Each row was made from one walk, in order. Every step used is in the known rows, and no mark comes twice. Write each row's walk.
Known rows
M -> K: [-0.397 -0.349  1.073 -0.149 -1.450  2.474  0.114  0.409  0.557 -0.704
  0.250  0.451 -0.209 -0.194  1.753 -3.958  0.794  0.575  0.629  0.448]
J -> K -> M -> A: [-1.487  1.106 -0.134 -0.052  6.220  2.437  1.026  0.624  0.236  0.850
 -1.166  0.171 -0.052  0.529 -2.031  0.502 -0.290 -0.248  0.456 -0.737]
K -> M -> A -> X -> B: [ 0.288 -0.356 -0.661  0.871  0.152 -1.324  0.527  0.040  1.298  1.691
 -0.775 -0.028  0.715 -2.129 -0.916  3.058 -1.561 -1.483 -0.052  0.807]
B -> X -> A -> M: [ 0.051 -1.510  3.005  0.592 -7.208 -0.567 -1.088 -0.367  0.197 -1.233
  0.739 -0.721 -0.132  0.334 -2.144 -0.617 -1.198  0.658 -0.281  2.782]
B -> J -> K: [-0.211  0.891 -0.957 -2.473  0.285 -1.760 -0.916 -0.002 -0.761 -1.258
  1.069 -1.466 -0.480  1.674  1.827 -1.091 -1.124 -0.384  0.737 -3.570]
L -> K -> M -> A -> X -> B -> J: [-0.208  0.273 -2.139  0.270  3.993 -2.120  0.442 -0.672 -1.397 -0.237
 -0.982 -0.903  0.386 -0.749  1.121  1.729 -0.794 -1.157 -0.755 -1.417]
J -> K -> M -> A -> X: [ 0.669  0.844 -0.154  1.213  3.673  1.244 -0.305  0.525  0.954  2.715
 -0.879  0.541  0.279 -0.581 -0.850 -0.439  1.033 -0.876  1.061 -1.718]
L -> K -> M -> A -> X: [ 0.842  0.704 -0.192  1.550  3.810  1.442 -0.251  0.264  0.295  3.204
 -1.500  0.423  0.335 -0.543 -0.722  0.375  1.462 -1.141  0.467 -1.127]
K -> M -> A -> X -> B -> J: [-0.267  0.273 -2.163  0.761  3.533 -2.424  0.854 -0.464 -0.721 -0.735
 -0.548 -0.736  0.459 -1.187  0.625  0.750 -0.699 -0.958 -0.427 -1.156]
M -> A -> X: [ 1.368  0.515 -0.895  1.650  1.918 -0.152  0.438  0.542  1.512  3.136
 -0.764  0.473  0.267 -0.919 -0.411 -0.981  1.509 -1.595  1.150 -1.072]
K -> M -> B -> X: [ 0.420  0.966 -0.336 -0.305  0.600  2.091  1.886 -0.862 -0.044 -0.039
 -0.777 -0.722  0.234  0.718 -3.357  2.864 -2.330  1.017 -2.269  1.269]
J -> B: [ 1.578 -0.086 -0.674  0.052 -6.024 -1.390  2.144  0.413  2.545  0.245
  0.143 -1.098 -0.397  0.585 -3.833  1.440 -1.305 -2.066  0.390 -0.094]
L -> K -> M: [-0.692  0.636  1.532 -0.498  0.307  1.908 -1.432 -0.582 -1.869 -0.041
 -0.987 -0.947  0.035  1.077 -0.810  2.098 -0.513  0.499 -1.187  0.416]
X -> A: [ 1.184 -0.587  0.951  0.051 -3.774 -1.250 -0.465 -1.519 -0.589 -0.854
 -0.093 -0.558  0.420 -0.500 -0.450 -1.440  0.558 -1.015  0.270  1.252]
K -> M -> B -> J: [-0.688  1.540 -2.274 -0.975  5.337 -1.303  1.933 -0.525 -1.963 -0.941
 -0.025 -0.770 -0.111  0.756  0.770  0.098  0.982  1.161 -1.202 -0.343]
A -> X: [ 1.976  0.217 -0.049  1.064 -3.317 -1.407 -1.060  0.162  1.169  2.039
  0.324 -0.249  0.232 -0.715  0.458 -1.339  1.015 -1.020  0.871 -0.858]
B -> M -> A -> X: [ 1.321  0.065 -1.035  2.294  2.196  0.041 -0.507  0.793  1.340  2.706
 -0.451  1.637  0.191 -0.772 -0.034 -0.071  2.150 -1.217  1.109 -1.298]
X -> B -> M -> K: [-0.590 -1.415  0.619  0.528 -1.508  1.910 -1.035  0.601  0.546 -1.298
  0.614  2.158 -0.117 -0.746  2.349 -0.772  0.564  0.903  0.239  0.752]
X -> A -> M -> K: [-0.796 -1.497  3.130  0.207 -3.624  2.284 -0.839  0.417  0.219 -1.064
  0.646  0.788 -0.366 -0.258  1.201 -4.438  1.108  1.463  0.794  2.120]
K -> M -> A: [-1.376  0.899 -0.276  1.122  5.605  2.194  1.695  0.479  0.301  0.773
 -1.431  0.310  0.129 -0.087 -2.547  0.394  0.273 -0.365  0.055  0.594]
M -> A -> X -> B -> J -> K: [-0.148  0.628 -1.699 -1.936  2.584 -2.042 -0.349  0.099 -0.147  0.002
  0.301 -1.021 -0.097  0.448  1.608  0.598 -1.659 -1.149  0.731 -3.541]
L -> K: [ 0.567  0.305  0.145 -1.649 -2.436 -0.488 -1.189 -0.561 -1.437  1.377
 -0.708 -1.418 -0.361  1.612  1.206  2.179 -0.252 -1.224 -0.740 -0.427]

Write each row's walk
[-0.427 -0.988  0.908  0.755 -0.884  2.780 -1.194  0.697  0.317 -1.235
  0.709  2.251 -0.356  0.002  2.318 -2.574  1.730  1.261  0.581  0.157]
B -> M -> K
[-0.671  1.056 -0.961 -3.271  1.422 -1.767 -0.128  0.450 -0.862 -0.207
  1.241 -1.132 -0.738  2.040  1.794 -0.125 -0.497  0.783  0.336 -2.405]
A -> M -> B -> J -> K
[-1.241  1.087  0.700 -1.114  2.114  0.941 -1.257 -0.195 -1.420 -1.893
  0.261 -0.958 -0.017  1.132 -0.311 -0.121 -1.036  1.096 -0.167 -1.742]
B -> J -> K -> M
[-0.408  0.552 -1.549 -1.049  2.217 -2.599  1.542 -0.411 -1.686 -0.723
  0.554 -0.697 -0.335  0.811  1.273 -0.699  1.283  1.028 -0.702  0.563]
X -> A -> M -> B -> J
[-0.098  1.391 -2.914 -1.303  3.848 -2.508  2.217 -0.440 -1.473 -0.461
  0.274 -0.900 -0.261  0.829  1.550 -0.358  1.065  0.427 -0.824 -0.654]
M -> B -> J
[ 0.813 -1.318 -0.597  1.322 -3.652 -2.119 -2.107  0.404  0.779 -0.022
  0.936  1.815  0.233 -0.978  0.937  3.666  0.037 -0.428 -0.017  0.293]
A -> X -> B -> M
[-0.723  0.803 -1.831 -1.192  2.301 -2.646  1.643  0.200 -1.276 -0.520
  0.804 -0.884 -0.536  1.059  1.232 -0.278  0.952  1.216 -0.779  0.292]
A -> M -> B -> J
[-1.231 -1.151  2.665  0.105 -3.722  2.268 -0.606  1.165  0.798 -0.751
  0.967  0.607 -0.598  0.126  1.386 -4.090  0.601  1.695  0.781  1.718]
A -> M -> K
[ 1.112 -0.680 -0.510  0.210 -4.571 -3.056 -0.360 -0.173  1.429  1.245
  0.199 -0.589  0.612 -1.947  0.267  2.608 -1.841 -1.595 -0.008  0.744]
A -> X -> B
[ 0.131  0.140 -2.692  0.504  2.552 -3.308  1.046 -0.386 -0.362 -0.407
 -0.347 -0.853  0.374 -1.108  1.203  0.441 -0.672 -1.477 -0.212 -1.338]
M -> A -> X -> B -> J
[-0.506  1.551 -0.530 -1.450  2.943  0.732  1.902 -0.098 -0.635  1.381
 -0.137 -0.034 -0.050  0.588 -0.941  2.172  0.960  1.786 -1.261  1.964]
K -> M -> B
[ 0.168 -1.099  0.523  0.903 -1.973  2.733 -0.142  0.847  1.318 -1.058
  0.450  2.171 -0.454  0.138  0.559 -1.596  1.222  0.499  0.647 -0.134]
J -> B -> M -> K
[ 0.060 -1.279 -0.540  0.764 -3.822 -2.095 -1.560  0.348  0.559 -1.089
  1.046  1.527  0.042 -0.477  0.598  3.976 -0.663 -0.158 -0.370  0.991]
X -> B -> M
[ 1.706 -0.666  1.036  0.650 -3.950  0.180 -0.098 -2.139 -0.470 -1.508
 -0.691 -0.846  0.680 -0.375 -2.269 -0.460 -1.423 -1.065 -0.713  1.051]
B -> X -> A
[-1.770  0.932 -0.952 -0.149  7.286  1.381  1.386  0.370 -0.202  0.156
 -1.263 -0.020  0.105  0.058 -1.537  1.290 -0.969 -0.507  0.125 -1.029]
X -> B -> J -> K -> M -> A
[-0.804  0.783  0.489 -0.818  1.852  0.339 -1.455 -0.253 -1.071 -1.148
  0.124 -0.798  0.251  0.220 -0.119  0.912 -1.459  0.663 -0.185 -1.856]
A -> X -> B -> J -> K -> M
[-0.555 -1.575  3.126  0.479 -3.694  3.025 -0.669  0.109  0.354 -1.379
  0.365  0.609 -0.232 -0.158  0.422 -3.907  0.111  1.442  0.320  2.015]
B -> X -> A -> M -> K
[ 1.732 -0.030 -1.355  2.414  1.429 -0.016  0.218  0.893  2.001  2.845
 -0.568  1.653  0.103 -0.673 -1.207  0.642  1.782 -1.720  1.180 -1.493]
J -> B -> M -> A -> X
[-1.382  0.778  0.536 -1.247  1.743  0.333 -1.133 -0.265 -1.239 -1.928
  0.252 -1.051  0.126  0.612 -0.378  1.150 -1.879  0.808 -0.388 -1.333]
X -> B -> J -> K -> M
[-0.036 -1.404  0.608  0.991 -1.305  1.939 -1.318  0.633  0.769 -0.561
  0.548  2.369  0.012 -1.105  2.569 -0.964  1.001  0.718  0.493  0.289]
A -> X -> B -> M -> K
[ 1.159  0.104  0.868 -0.834 -0.250  1.390  0.404 -2.093 -1.091 -0.707
 -0.797 -0.513  0.560  0.176 -2.228  1.024 -1.223  0.073 -1.167  0.825]
J -> K -> M -> B -> X -> A
[-0.199 -1.677  2.865  0.572 -4.533  3.001  0.117  0.254  1.038 -1.267
  0.201  0.528 -0.300 -0.096 -0.794 -3.286 -0.217  0.888  0.352  1.816]
J -> B -> X -> A -> M -> K
[-0.261 -1.459  2.959  0.267 -7.006 -1.575 -1.333  0.059  0.111 -0.764
  1.171 -0.525 -0.302  0.260 -0.904 -1.329  0.206  0.696  0.416  2.972]
X -> A -> M
[-0.122  0.106  0.576 -1.644 -1.557 -1.265  1.415  0.129 -0.214  1.578
  0.702  0.028 -0.430  0.635 -0.312  1.164  1.420  1.567 -0.588  3.249]
X -> A -> M -> B
